Each row comes from the steps of one path. Every step used is in the known rows, and no mark comes twice. Write the path behind each row, first mark first.
In the rows, 128 means zero.
Known rows
tiniv > tisak > niro > sasin > lorun > dufup: [113 136 160 151  90 133 144 116 123 145 139 152  81 140 128 175 112 118
  97 154  86  50 155  99 131 122 146 147 153 137 101 155 114 136 130 101
  76 161 110 130 155 105 152 111 125 128 141 136 168 101  49 145 120  75
  67  94 100 141 112]
tisak > niro > sasin > natu > dalel > lorun: [139 104 129 133 139 123 131 201 163 145  86 115  92 118 162 239 100 171
 119 181 130  67 122 126 119 123 136 161 175  94 100 142 105 121  84 168
 119 229 115 130 130 153 152 121  91 161 132 165 127 147  90 193 118 121
 102 108  91 161 132]
dufup > lorun > sasin > natu: [108 121 113 136 163 101 124 190 181 157 133  84 109  87 116 203 112 195
 117 119 129  95 156 138 118  99 167 152 124 121 125 137 124 117 113 176
 132 169 120 134 151 130 115 145  92  98 102 140 105 133 126 158  78  87
 137 156 127 108  91]
dalel > lorun: [114 141 142 121 103 128 111 157 124 125 134 144 117 118 132 152 126 155
 118 138 125  84 136 136 148 146 130 131 148 102 102 120 150 127 129 152
 103 160 130 121 129 141 163 122 108 134 116 132 109 126 100 149 138 100
 137 115 122 140 146]
dufup > lorun > sasin > natu > dalel: [129 105 117 124 169  95 128 219 186 143 110  69 100  92 149 234 103 188
 115 155 137 114 134 134 112 121 159 172 122  97 140 114 114  97 101 170
 152 207 127 126 125 121 119 154  83 129 111 147 134 147 114 183  74 108
 138 169 129 132  90]
natu > sasin > lorun: [148 103 149 136 132 101 141 161 144 178  87 118  94 127 150 190 120 157
 120 144 109 109 154 124 147 143 132 158 134 106  86 105 133 145 123 146
 103 194 111 121 137 109 149 152  91 143 139 137 118 144 111 132 118  93
 113 140 108 147 113]
natu > dalel > lorun > sasin: [121 117 140 106 125 114 113 196 128 140 143 104  98 124 149 246 120 173
 114 161 151  92 129 136 144 153 145 159 123 104 108 114 132 104 107 172
 114 201 138 108 127 126 167 136  91 160 126 150 137 135  82 188 112  94
 138 142 130 154 127]
niro > dalel > natu > sasin: [129  65 114  95 173 103 146 202 138 159  88 101 103 119 184 200 132 165
 143 170 124 112 139 139 116 131 129 140 169  77 103 129 131 136  82 182
 129 194 113 118 123 136 168 110 103 168 109 145  94 149 125 170 139 142
 146 126 124 159 130]
tisak > niro: [141 140 134 133 123 163 142 118 136 133 122 133 120 136 119 145 123 121
 104 116 123 116 120 115 112 106 123 125 146 159 120 159  95 120 103 104
 133 136 122 133 134 149 102 125 112 124 140 133 149 108 129 135 141 136
  91 102 107 118 127]
natu > dalel: [143 113 129 118 139 114 132 163 145 116 103 107 118 126 157 166 119 128
 128 161 136 142 107 127 126 146 124 149 125  97 143 102 117 112 113 130
 149 174 136 122 110 118 132 135 116 159 136 138 152 145 116 155 119 144
 126 148 127 151 122]
dalel > natu > sasin: [135  77 103 125 154 109 148 188 146 159  92 108 116 109 162 186 139 174
 149 151 133 116 149 137 121 119 107 139 140  90 105 117 130 130  81 182
 143 174 117 120 128 151 153 136 107 155 119 145  77 152 123 141 140 138
 136 144 153 147 134]
dufup > lorun: [100 149 125 119 121 119 120 156 152 129 134 109 132  97 107 139 121 158
 112  99 110 128 131 141 128 124 155 133 140 114 156 116 136 117 131 133
 128 143 132 144 132 112 127 135  97  93  98 118 125 121 103 140 115 101
 131 149 121 105 113]
tiniv > tisak > niro > dalel > natu > sasin: [145  88 134 106 145 137 175 176 143 144  86 135  96 131 166 199 131 133
 125 163 105 104 125 127 106 104 148 113 188  91  96 158  98 135  50 155
 145 179 109 127 135 163 148  96 108 189 134 155 117 124 123 157 152 148
 109 115 117 153 130]
dufup > lorun > sasin > niro > dalel > natu: [ 78 103 128  93 180 110 123 216 162 177 122  86  89 103 143 203 122 196
 100 136 106  92 130 129 127  96 178 143 166 108 101 170 124 103  88 139
 101 197 118 120 134 110 136 115  82 125  72 138 111 131 111 218 128 117
 160 103  94 128 122]
niro > sasin > natu > dalel: [147  77 111 137 170  92 143 187 165 138  81  92 102 124 169 204 108 148
 143 185 136 118 122 129 108 119 141 161 143  90 129 125 101 128  96 162
 144 197 113 126 124 131 137 131 117 157 134 157 133 166 117 177  90 145
 121 144 111 159 114]
tisak > tiniv: [174 132 138 125 133 138 127 100 126 139 135 156 103 127 131  97 118 121
 105 113 116 128 121 121 126 119 131  93 119 154 121 161 116 132 133 126
 123 117 127 130 134 166 123 137 129 148 144 143 144 113 161 127 128 128
 136 115 110 134 147]
niro > sasin > lorun > dufup: [103 117 142 141 116  95 115 147 117 161 142 123  89 129 144 171 108 149
 109 158 106  63 170 110 145 145 134 176 130 115 111 126 148 137 163 126
  64 173 115 121 145  82 169 124 125 106 119 124 141 129  51 162 111  67
 102 103  98 140 111]
tiniv > tisak > niro > sasin > natu: [141 111 123 160 138 140 176 125 157 145 103 144 103 139 121 176 116 128
 125 148 108  84 132 111  94  68 158 111 175 138 102 183  74 138  74 136
 134 145  99 147 153 168 106 104 127 150 151 166 132 126 133 135 107 138
  79 113 104 134 121]
tiniv > tisak > niro > dalel > natu > sasin > lorun: [146  92 162 120 126 124 167 187 147 162  73 143  65 132 164 202 127 139
 108 173  78  79 148 118 133 109 164 135 182  88  70 150 104 135  73 145
 110 215  97 127 137 142 145 110  88 181 142 158 120 120 123 160 141 111
 106 102  91 157 127]
dufup > lorun > sasin: [ 98 143 125 117 128 111 117 165 145 154 161  88 119 105 102 200 123 178
 100  92 125 118 140 141 132 117 170 139 119 136 139 132 124 101 123 150
 121 152 126 132 141 110 134 149  86  95 107 129 138 120  96 158  97  79
 137 153 129 107 105]

Write each row's path
[111  94 135 141 134  89 125 193 145 170 111 109  90 100 173 183 118 184
 124 174 109  54 184 122 146 146 102 186 126  84  93 102 168 133 136 162
  94 206 117 106 137 102 171 140 110 125 107 127  93 139  70 156 127  70
 116 119 138 146 111]
dalel > natu > sasin > lorun > dufup
[ 72 141 164 110 136 120  97 168 124 132 145 126  98 112 169 180  95 163
  98 162 101  52 137 113 138 159 122 160 168 107  92 139 174 129 142 120
  66 187 140 103 139  91 166 103 113 123  81 113 132 127  51 201 139  92
 120  75  89 159 114]
sasin > niro > dalel > lorun > dufup
[112 105 136 116 166 109 115 203 146 142 132 105  89 116 157 227 110 189
 123 173 133  61 154 131 129 121 171 158 154 106  87 154 137 134 109 188
  98 198 123 119 142 141 154 112  99 138 113 155 103 136 125 190 100  98
 146 109  96 151 107]
niro > dalel > lorun > sasin > natu
[143  75 121  96 166 127 153 193 141 164  82 102  94 125 177 210 124 159
 124 161 119 105 130 130 108 115 131 138 179 100 101 157 110 133  65 164
 136 202 107 123 129 160 150 106  96 165 120 145 109 137 122 175 150 150
 120 108 103 150 129]
tisak > niro > dalel > natu > sasin
[115 129 145 148 110 126 141 175 149 115 122 139  88 113 160 226  93 148
 113 197 112  34 139 111 118 136 128 158 175  90 109 138 124 119  96 150
 110 202 126 121 146 140 162 104 116 164 127 150 145 117  41 177 117  95
  76 112 114 166 109]
tiniv > tisak > niro > sasin > natu > dalel > lorun > dufup
[112 126 141 132 167 128 139 136 148 180 137 101 109 131 127 203 128 162
 100 107 134 112 120 104 128 100 139 136 122 165  80 162 104 114 101 101
 112 150 128 112 154 106 104 147 105 129 116 134 141 131 112 162 119 121
 121 117 119 128 112]
lorun > sasin > niro
[132  94 120 132 144 100 123 211 154 139  90 113  96 114 170 222 103 177
 133 192 130  75 132 136 128 135 140 163 163  71 107 119 124 122 102 184
 115 223 122 122 125 142 170 125  98 157 121 161 113 161  92 193 104 118
 128 127 103 168 130]
niro > sasin > natu > dalel > lorun
[103 104 123 134 138  91 107 201 146 130 125 106  94 101 179 221  93 178
 127 203 129  46 151 129 129 161 113 188 146  74 118 113 156 127 127 179
  96 216 129 113 132 111 183 118 118 137 105 140 121 150  42 198 103  89
 110 124 117 169 112]
niro > sasin > natu > dalel > lorun > dufup
[118  98 148 119 143 111 127 201 138 168  98 111  68 114 183 207 110 171
 100 184  94  48 173 113 132 143 118 186 160  94  93 139 146 133 113 146
  83 228 111 114 132 110 163 111  96 131 113 131 122 122  70 186 137  84
  99  84  94 153 103]
tisak > niro > dalel > natu > sasin > lorun > dufup
[133 114 135 131 142 109 117 209 169 118  90 116 105 103 171 194 101 174
 135 190 131  80 132 137 134 146 132 163 147  68 110 102 142 121 106 179
 133 214 131 115 120 144 151 134 105 159 116 152 102 154 115 177 112 117
 136 133 125 160 129]
sasin > natu > dalel > lorun
[141  83 136 134 140  95 138 198 152 182  77 116  86 115 161 186 132 178
 133 163 106  86 166 128 149 125 129 161 140  82  81 110 136 133 107 168
 109 213 109 117 129 130 154 145  95 146 125 146  78 147 120 146 130  97
 133 127 125 145 130]
dalel > natu > sasin > lorun
[143 157 151 141  94 172 170  94 136 112 125 171 121 143 106 135 132  88
 107 120 103 111 111 112 112  97 143  95 158 156 112 165  86 120  87  94
 147 114 123 140 144 157  97 105 127 155 154 143 159  95 128 107 149 133
  78 112 124 123 128]
tiniv > tisak > niro
[118 117 128 140 151 111 117 191 155 148 135 110 100 106 137 217 114 192
 130 156 144  59 163 131 132 113 152 153 129 114  84 143 137 129 111 189
 109 181 123 119 151 148 142 132 103 129 115 152  92 137 123 161  98  86
 140 125 123 135 114]
dalel > lorun > sasin > natu
[105  87 139 116 150  86 119 208 135 163 107 105  80 108 192 198 111 174
 121 192  98  57 174 119 146 156 128 186 147  73  94 117 168 140 135 158
  79 223 116 107 131  95 183 114 108 138  99 130 105 136  70 185 128  79
 125 103 107 157 105]
niro > dalel > natu > sasin > lorun > dufup
[135  71 144 110 155  88 133 211 144 179  73 115  75 121 181 202 125 170
 124 181  96  89 156 128 143 132 154 162 160  72  81 121 139 139 102 169
  94 227 106 119 128 119 168 124  88 155 120 147  96 146 121 177 131 107
 143 111  93 161 125]
niro > dalel > natu > sasin > lorun
[136 106 139 139 169 119 156 143 160 182  82 102 121 129 149 199 121 162
 116 113 122 130 116 113 116 113 107 135 145 131  78 131 108 137  89 112
 129 167 123 112 147 116 115 155 103 146 118 132 127 148 107 142 131 142
 103 141 120 148 108]
natu > sasin > niro
[125  88 124 136 176 113 153 176 174 190  76 102 109 110 161 193 130 185
 128 135 122 106 128 115 120 101 105 138 146 112  70 138 120 131  74 137
 131 186 117 109 141 128 122 146  99 153 103 136  91 156 119 159 144 146
 126 130 131 146 126]
dalel > natu > sasin > niro
[105 120 147  92 138 118 105 185 108 144 157 113  91 136 146 232 120 167
 104 152 132  82 135 136 149 145 175 140 153 116  95 151 138 121 117 168
  82 181 129 118 134 124 177 105  91 144 119 144 132 123  94 195 120  90
 146 103  96 151 126]
niro > dalel > lorun > sasin
[103  87 132 101 189 114 131 196 145 174 118  97  89 122 162 197 129 172
 118 159 121  92 128 116 126  96 155 143 158 117  80 178 122 110  84 136
  99 185 117 112 132 121 135 105 104 149  93 143 108 137 128 211 134 137
 156  88 101 142 135]
lorun > sasin > niro > dalel > natu
[145  82 148 111 149 113 146 205 148 181  70 114  68 129 176 210 123 166
 107 172  93  83 153 120 132 120 145 157 172  96  78 144 115 132  86 151
 100 232 103 123 132 135 152 120  80 158 128 150 114 132 125 181 145 111
 117  95  78 152 126]
tisak > niro > dalel > natu > sasin > lorun
[100  94 131 106 179 119 130 190 149 156  98 116  99 120 170 150 126 159
 124 164 103 102 124 118 124 101 145 132 174 103  87 169 130 119  93 125
 109 177 116 116 125 125 133 103 117 149  92 136 102 137 136 197 150 151
 153  81  95 144 140]
sasin > niro > dalel > natu
[113 125 156 124 152 122 126 187 156 171 121  98  95 123 148 252 120 185
  99 142 138  91 114 113 143 130 138 155 135 123  75 140 118  99  90 128
 105 206 140 102 143 109 136 149  85 154 109 143 145 143  81 199 121 109
 126 122 113 156 116]
natu > dalel > lorun > sasin > niro
[124 131 154 126 138 140 148 174 149 130 128 140  79 127 139 229 111 152
 110 167 114  50 143 120 119  96 181 128 176 123  74 182 106 129  74 164
 113 184 115 128 150 167 130  98  96 160 133 166 127 108 122 172 109 103
 110  98  91 146 109]
tiniv > tisak > niro > dalel > lorun > sasin > natu
[109 113 153  99 181 121 131 154 132 170 130  94  92 144 151 210 117 150
  94 131 117 117 112 111 120 116 169 135 153 146  88 176 108 122 105 110
  94 167 124 114 140  96 125 112  97 142 114 134 155 126 117 199 120 130
 137  97  76 146 107]
lorun > sasin > niro > dalel
[114 132 137 118 118 127 111 170 119 151 165 121 106 127 124 217 130 174
 112 132 144  85 144 134 151 137 151 142 126 127  93 136 137 117 118 164
  95 167 136 118 141 130 167 133  99 135 121 141 116 125  89 167 122  86
 140 122 124 139 133]
dalel > lorun > sasin
[100 137 153 133 146 132 120 159 147 179 141 114 103 125 129 222 123 184
  95 114 128  80 127 113 146 112 138 140 137 145  64 156 125 112 106 124
  89 173 134 107 154 115 134 144  91 133 106 136 129 127  91 179 126  99
 127 111 113 139 122]
dalel > lorun > sasin > niro
